In the rows, zero is written as 128.
Known rows, with every step that occurs
Y > F: [108  95 226  78 166 107 131 110 102 103 104 124 127 120 120 195 151 114
 159 158 190 135 139 127  97 127 149 130 148  34 128  93 151 104 115  99
 116 126 199 148 102 118 103 148  91  97 138 148  74 168 101 168 130 160
 111 186 122 158 107]
C > G > B > Z: [155 129 166 136  90 140 119  80 127 101 109  94 152 134 113 125 125 108
 129  97 110 103 169 111 112 164 148 112 125  59 125 128 153 171 163 136
 127 114 148 103 138  90 156 116 106 107  96 113 111 122  62 118 156 127
 156 122 119 140 153]
F > W > C > V: [131 104 145  69 132 130 152 122 105 107  89 140 143 123 146 227 188 125
  89 134 152 151 141 106 155  96 212 127 113 103 161 134 208 107 159 130
 168  81 166 111  85 142 124 129 160 142 105 121 151 125  88 113 151 126
 154 135 136 147  86]
F > W > C > V > T > K > M: [134  89 121  78 113  91 142 103  97  87 126 181 139 141 160 133 147  91
  95 159 166 144 114 117 127  62 138  92  96 115 193 110 156 107 123  96
 171 168 153 167  73 196  93 145 201 135  98 130 111 108 119 132 140 117
 153 120 167 136  66]
C > G > B > Z > D > V > T: [119 139 137 122 108 132 117 135 135 117 114 103 117 112  93 103  98 120
 120  89 120 103 225 119  77 175 106 129 154 108 120 105 111 156 144 137
 100  98 133 125 123 101 120 135 113 120 111 131 110 176  74 140 144 158
 119 119  99  84 143]
Z > D > V > C > G > B: [127 132 103 143 115 131 187 163 111 114 114 100  93 110  66 140 130 119
 132  78 120 107 166 130 123 191 109 165 187 147 145  96 150 161 107 104
 110  45 150 117 157 113 129 121 123 160 151 157 146 105  95 121 157 156
  80 153  61  91 154]
M > K > T > V > C > W > F: [175 103 173  79 136  67 147 109 107  90 135 152 130  85 200  59 143 179
  90 163 142 111 153 160 174  67 152 145 131  73 157  88 106 131 109  70
 148 131 126 175 138 126 128 108 163 160 111  78 152 151 139 154 173 111
 107 178 199 141  89]
Y > F > W > C > G: [132  92 173  59 136 107 133 153 110 108 113 130 149  99 143 208 176 116
 114 107 157 127 142 106 141 100 175 117 183  78 145 131 188 104 157 138
 177 100 181  78 106 118 110 160 146 111 111 116 103 144  92 147 155 132
 149 159  88 118 106]
X > F > W > C > V > T: [137 101 186  75 100 121 117 117 138 106 123 160 142 101 159 171 163 126
  91 136 168 125 190 126 134 100 173 128  95 109 169 143 172 122 123 131
 155 112 143 135  68 131 115 161 139 119 102 124 132 161 106 141 138 122
 144 136 166 105  90]
K > T > V > C > G > B > Z: [142 107 147 161  65 123 150 105 113  85 124 127 155 107 143  63 120 123
 103 134  99  96 146 130 122 136 103 135 133  82 166 107 120 195 126 134
 146 121 123 141 158 102 166 120 134 119  93  96 117 120  94 109 206 116
 155 135 135 110 135]
H > B > Z > D > V: [ 85 145 133  84 155  87 139 135 140 121  68 111 116 138  72 110 137 117
  99 123 157 114 196 114  83 169 163 121 136  96 152  68 131 141 164 126
  88  83 128 127  89  88 107 145  76 133 139 151 141 170  41 146 136 156
 134 137 124 122 136]
H > B > Z: [105 133 197 113 115  82 119  70 135 111  80 129 154 149 120 115 140 112
 130 134 160 115 167 111 100 130 183  93 113  42 154  88 151 135 145 118
 112 145 117 117  80  62 138 131  75 101 111 117 122 153  47 116 120 133
 170 107 171 156 141]
Y > F > W: [133  88 194  51 158 112 156 145 123 107 128 139 134 123 151 225 155 102
 131 146 191 152 119 116 117 105 163 131 151  71 150 118 126  91 111 129
 160 111 219 112  82 122 103 158  95  82 129 105 106 153  88 176 116 171
 137 148 110 162 101]
Z > D > V: [112 125 132  70 183 107 152 154 113 116  72 107  93 134  65 161 157 134
 111 138 169 128 161 125  90 164 141 151 144 111 137  73 132 120 137 106
  94  87 167 138 104 135  79 133  93 139 158 149 137 136  82 150 112 177
  92 169  89 133 113]
M > K > T > V > D: [151  90 209  76 121  98 153 107 104  66 117 191 127 111 210  57 140 160
 117 201 173 126 146 138 101  47  94 149  95  58 171  98  84 139  70  99
 147 189 153 243 129 114 105 135 150 121 119 107  95 131 111 120 175 109
 132 137 166 137  50]
M > K > T > V > C > G: [163  84 191 117 137  74 167 129  91  65 117 137 119  94 135  71 140 170
 119 139 113  90 107 131 131  64  73 173 180  85 165  87 111 148  72 118
 148 144 150 172 158 100 127 134 182 145 121 105 112 130 124  99 188 107
 116 156 136 143  83]
G > C > W: [190  99 166 118 143  93 163  85 133 134 101 126 130 106 150 118 180 137
 106  94 145 136 155 138 149 142 198 161 145  73 156  81 150 132 129  78
 113  96 118 125 155 144 153 105 116 140 137 101 168 101 100 110 128 162
  81 153 133 139 126]
T > V > D: [123  94 194  85 113 123 137 108 133  82 110 199 111 112 191  92 128 132
 137 169 192 139 151 126 122  82 116 134 111  81 180  92 124 127  92  89
 137 176 155 202 100 115 122 156 139  98 153 139 101 104  92 130 142  99
 128 134 109 115  72]
D > V: [136 108 151 100 149 120 158 140 100 114  71 121  89 133 103 159 181 125
 112 151 152 136 133 126 118 142 150 158 119  64 163  81 151 125 118 111
  94 124 186 137 105 133  60 134 121 142 143 140 128 131  97 125  90 161
  81 150 107 157 120]
B > H: [131  90 179  64 112 138 131  89  93  86 107 127 115 154 112 176 144 125
 145 149 144 146 161 143 126 119 169  98 107  84 132 105 155 123 118  90
 112 134 174 104  99 103 108 102 112  51 132 148 112 100  70 131 105 137
 138 135 134 174 128]
D > V > C > G > B: [153 113 116 165  88 142 191 147 101 102 114 111  94 106  94 133 149 110
 128  91 109 107 151 132 140 177 115 173 163 111 159  98 166 167  91 107
 115  80 167 117 153 113 113 129 148 153 143 143 133  99 111  92 136 143
  78 135  72 108 156]
V > C: [129 104 193 131 114 125 176 113  88  96 111 146  86 124 115 167 162 125
 159 135 155 123 119 141 154 115 124 140 171  89 151  85 145 111  70  69
 118 126 153 134 110 114 106 136 126 110 132 124 131  88 119 137 110 135
  97 151 133 138 115]
Z > D: [107 132 180  64 185 102 142 106 114 111  82 113 115 143  71 184 134 141
 150 122 190 129 150 117  96 142 150 120 151 119 118  97 120  96 148  93
 116  85 153 133 109 129 118 110  72 101 150 129 132 118  72 170 122 164
 126 156 116 137 102]
H > B > Z > D > V > T > K: [ 85 149 187  91 103  69 127 114 157 128 118 137 109 146  89  79  92 107
 104 137 163 111 203 123  64 128 133 108 116  90 177  31 115 117 100 109
  85 151 118 145  58 113 114 160 131 140 126 163 112 160  62 134  94 133
 148  53 146 108  95]
Z > D > V > C > G: [126 111 140 114 158 101 169 170  94  96 106 111  80  95  76 152 129 136
 132  90 124  97 149 125 134 150 103 166 215 126 141  79 137 131 118 101
 105  70 143 110 127 100 120 142 137 140 157 151 138 115  97 121 159 147
  91 172  61 100 132]
G > C > V: [143  87 181 123 148 123 165  90 113 105  79 110 130 107 117 190 187 118
 101 123 150 138 156 126 125 144 189 162 119  65 154  84 189 137 118  96
 118  69 144 146 130 138 151  93 130 148 126 144 156 112  79  66 182 147
 108 167 143 154 115]
X > F > W > C > V: [142  99 160  58 125 127 136 133 131 108 103 142 150 114 135 199 191 129
  70 141 165 133 158 117 154 113 200 137  81 107 175 140 198 131 150 134
 152  71 161 118  73 139 122 153 133 139 114 133 156 136  87 136 152 121
 141 169 152 139  96]
F > W > C: [132 111 149  67 110 122 161 133 117 125  92 146 127 135 139 197 214 115
 101 135 169 151 136 109 159  96 202 103 143 109 164 134 179  92 139 116
 172 109 178  85  97 154  78 143 139 114 104  93 138 105  90 150  92 132
 149 117 133 133  97]
C > G: [154 103 199 104 161 101 124 103  97  97  87 109 126 122 112 167 137 140
 142 100 142 110 123 105 121 124 141 134 146  72 127 118 161 120 148 123
 128 130 161 108 115 102 127 114 120 119 140 128 112 117  90 110 134 139
 131 152  91 151 120]

Rows
[131 103 154 132 112 131 195 152  92 102 102 140  71 111 109 149 178 120
 130 145 137 123 129 145 152 129 113 169 168  86 171  65 154 128  68  84
  98 115 169 139 107 117  74 152 139 137 144 144 138 108 121 123 105 144
  60 158 113 129 120] : D > V > C
[149 101 155  71 126 108 143 136 114 107  98 128 140 118 135 193 184 124
 105  93 137 128 138  95 160  98 178 114 170 110 152 140 189 106 161 134
 180 109 161  61 109 122 113 141 157 122 113 103 129 106  84 122 129 119
 150 131  91 117 105] : F > W > C > G
[142  93 142  88 152  83 154  85  93  89 102 151 124 179 108 105 140  97
 122 168 182 131  73 121 107  93 112 100  92  70 178  80 126 117 122  75
 125 178 170 173 101 177  78 126 145 122 126 132 105  77 109 139 115 129
 125 153 145 174  86] : T > K > M
[176  99 150 108 122  82 163 112 130 104 126 174 110  87 165  74 124 171
 125 130 137 122 111 142 161  92 142 177 154 106 174  77 127 123 109  90
 134 136 132 159 117 122 158 142 157 144 164 111 153 104 128 138 128 118
  87 145 119 125  94] : T > V > C > W
[136 116 189  98 101 105 142 115 121 125 116 139  89 133 115 125 131 114
 106 165 159 129 145 127  92 102 111 141 106  59 181  43 130 105  66  95
  93 190 176 158  70 150  79 156 172 145 130 160  96 125 116 110  64 136
  98  73 133 130  76] : D > V > T > K
[134 111 139 118 134 118 147 161 117  84 112 112  96  99  85 126 120 134
 119  87 107  87 167 121 128 149  92 150 203  99 134  76 128 154 135 115
 107  68 122 101 108  75 139 151 120 124 129 138 132 130  80 133 175 130
 106 173  83  98 138] : B > Z > D > V > C > G
[134 114 182 111 118 116 139 123  98 116  91 139  79 116 124 135 153 122
 131 143 149 129 169 134 100 123 121 143 129  69 152  89 136 117  92 108
 101 163 159 144  98 127  59 144 134 126 129 129 102 156 111 124  71 161
  91 128 130 127 109] : D > V > T
[119 132 139 129 109 139 146 112 130  95 127 103 125 122  75 132 100 124
 141  78 127  98 185 120 117 176 120 119 184 133 115 101 122 161 146 105
 118  51 120 107 137  88 173 116  85 101 110 121 138 113  60 149 176 140
 149 155 107  99 147] : V > C > G > B > Z > D
[113 104 161  92 140 128 131  96  87 105  71 130 133 113 122 205 183 144
 105 142 150 139 156 118 136 115 204 125 117  79 143 118 225 117 167 106
 131  99 153 142 101 137 122 111 155 157 109 145 130 129 100 105 161 122
 128 154 155 145  91] : W > C > V
[157 112 139  98 123 108 156 138 105 116 120 135  99  89 171 143 153 137
 100 130 138 118 173 151 190 143 189 145 151  74 156  82 153 124 139  61
 122 101 127 114 101 120 115 119 133 160 142 122 168 139 125 162 135 130
  77 179 133 112 137] : D > V > C > W > F
[152  98 154 134 132 115 171 155  89  91 103 120  84  92 115 146 149 125
 126 102 111 100 131 123 150 134 102 169 189  86 161  82 159 143  95 107
 110 107 156 111 119  89 106 148 153 148 149 144 130 113 114  97 144 135
  84 158  72 114 134] : D > V > C > G
[137  96 170 104 130  78 135  76  91  92 119 170 119 166 126  92 114  94
 139 165 183 126 102 127  96  81  96  94 100  80 174  84 111 110 100  74
 124 205 153 181  96 183  77 131 157 111 117 123  82 102 121 146  99 132
 131 137 155 146  81] : V > T > K > M
[139 108 210 116 135 116 109  83  86  97 100 139 120 111 152 181 120 141
 144 143 150 130 167 121 105 109 150 134 110  74 133 115 147 107 118 109
 124 144 136 161  83 116 129 117 137 120 122 133 107 152 108 107 131 145
 127 130 155 148  94] : C > V > T
[125 100 186  96 152  71 154 100  95 102  79 148 139 131 146 101 163 149
 105 196 178 132 105 126 103  95 128 139  96  80 185  99 108 135 128 117
 144 163 150 182 140 148 107 112 129 123 139 103 107 124 114 132 158 148
 134 153 148 152  77] : K > T > V
[133 110 183  73  85 108 140 108 126 120 137 162 129 129 149 188 139 119
  92 154 159 143 151 109 128  63 162 121 101 101 184  90 173  87  99 115
 156 155 156 132  57 166 124 149 200 143 103 139 117 119 109 108 103 106
 164  61 156 125  53] : F > W > C > V > T > K
[121 110 208  95  89 101 121  85 110 115 116 148 120 128 129 160 130 126
 115 157 160 132 161 123 110  74 155 114 104  75 169  75 191  95 103  92
 121 162 146 157  70 156 121 137 198 161 105 165 101 122 115  95 110 104
 137  79 169 126  57] : W > C > V > T > K
[114 112 120  84 142  91 125 111 124  91 118 152 116 152  99  62  99  93
 102 161 165 110 150 131  74 110  84  93 111  92 163  60  90 138 131  94
 106 159 132 180  82 164  71 155 143 112 104 134  97 137  90 169 133 136
 129 141 152 122  93] : B > Z > D > V > T > K > M
[127  85 174 134 115  92 184 121  86  89 107 167 104 106 146 103 154 144
 123 185 156 117 100 149 137  90  92 150 149 103 190  79 111 136  76  88
 141 157 136 176 141 129 108 126 145 120 136 100 124  98 134 128 159 134
 112 167 150 124  83] : K > T > V > C
[143  89 162 103 146  80 125  71  88  75 119 164 134 144 138 115 103 103
 125 166 168 124 106 122  96  82 108 106  84  78 173  87 131 120 113  84
 128 186 150 197  84 171 113 126 172 133 117 142  89 117 120 119 141 123
 134 135 164 154  78] : C > V > T > K > M
[142 141  91 103 100 131 147 133 135 117 141 116 120  92 146 101 115 128
  84 107 129 109 229 155 166 182 190 128 148 105 136  87 135 156 167  69
 113  46 109 109 124 111 146 114 108 148 115 112 176 159  89 186 181 140
 100 170 137  88 158] : G > B > Z > D > V > C > W > F
[133 119  83 115 117  96 129 114 126  88 131 133 131 148  91  40  80  82
  99 119 133  96 156 122  68 138  75  98 111 107 160  83 100 165 141 112
 112 136 128 165 117 157 107 143 152 130 107 146  97 127  83 148 163 131
 133 132 113  99 119] : C > G > B > Z > D > V > T > K > M
[203  99 161 104 133  55 175 110 109  89 135 165 117  86 183  34 136 191
 107 158 121 112 111 151 143  65 117 188 148  93 173  73  94 140  89  93
 138 137 127 198 150 121 139 124 169 162 134  79 148 131 150 125 166 128
  90 146 174 151  70] : M > K > T > V > C > W
[155  89 198 132 130 111 158 123  91  84 114 126 103 109 115 161 137 133
 162 100 129 101 122 123 151 116 107 147 194  94 140 100 151 126 101  96
 128 114 134 110 123  94 138 128 138 118 135 128 124  94 111 107 141 128
 113 150  91 126 127] : V > C > G
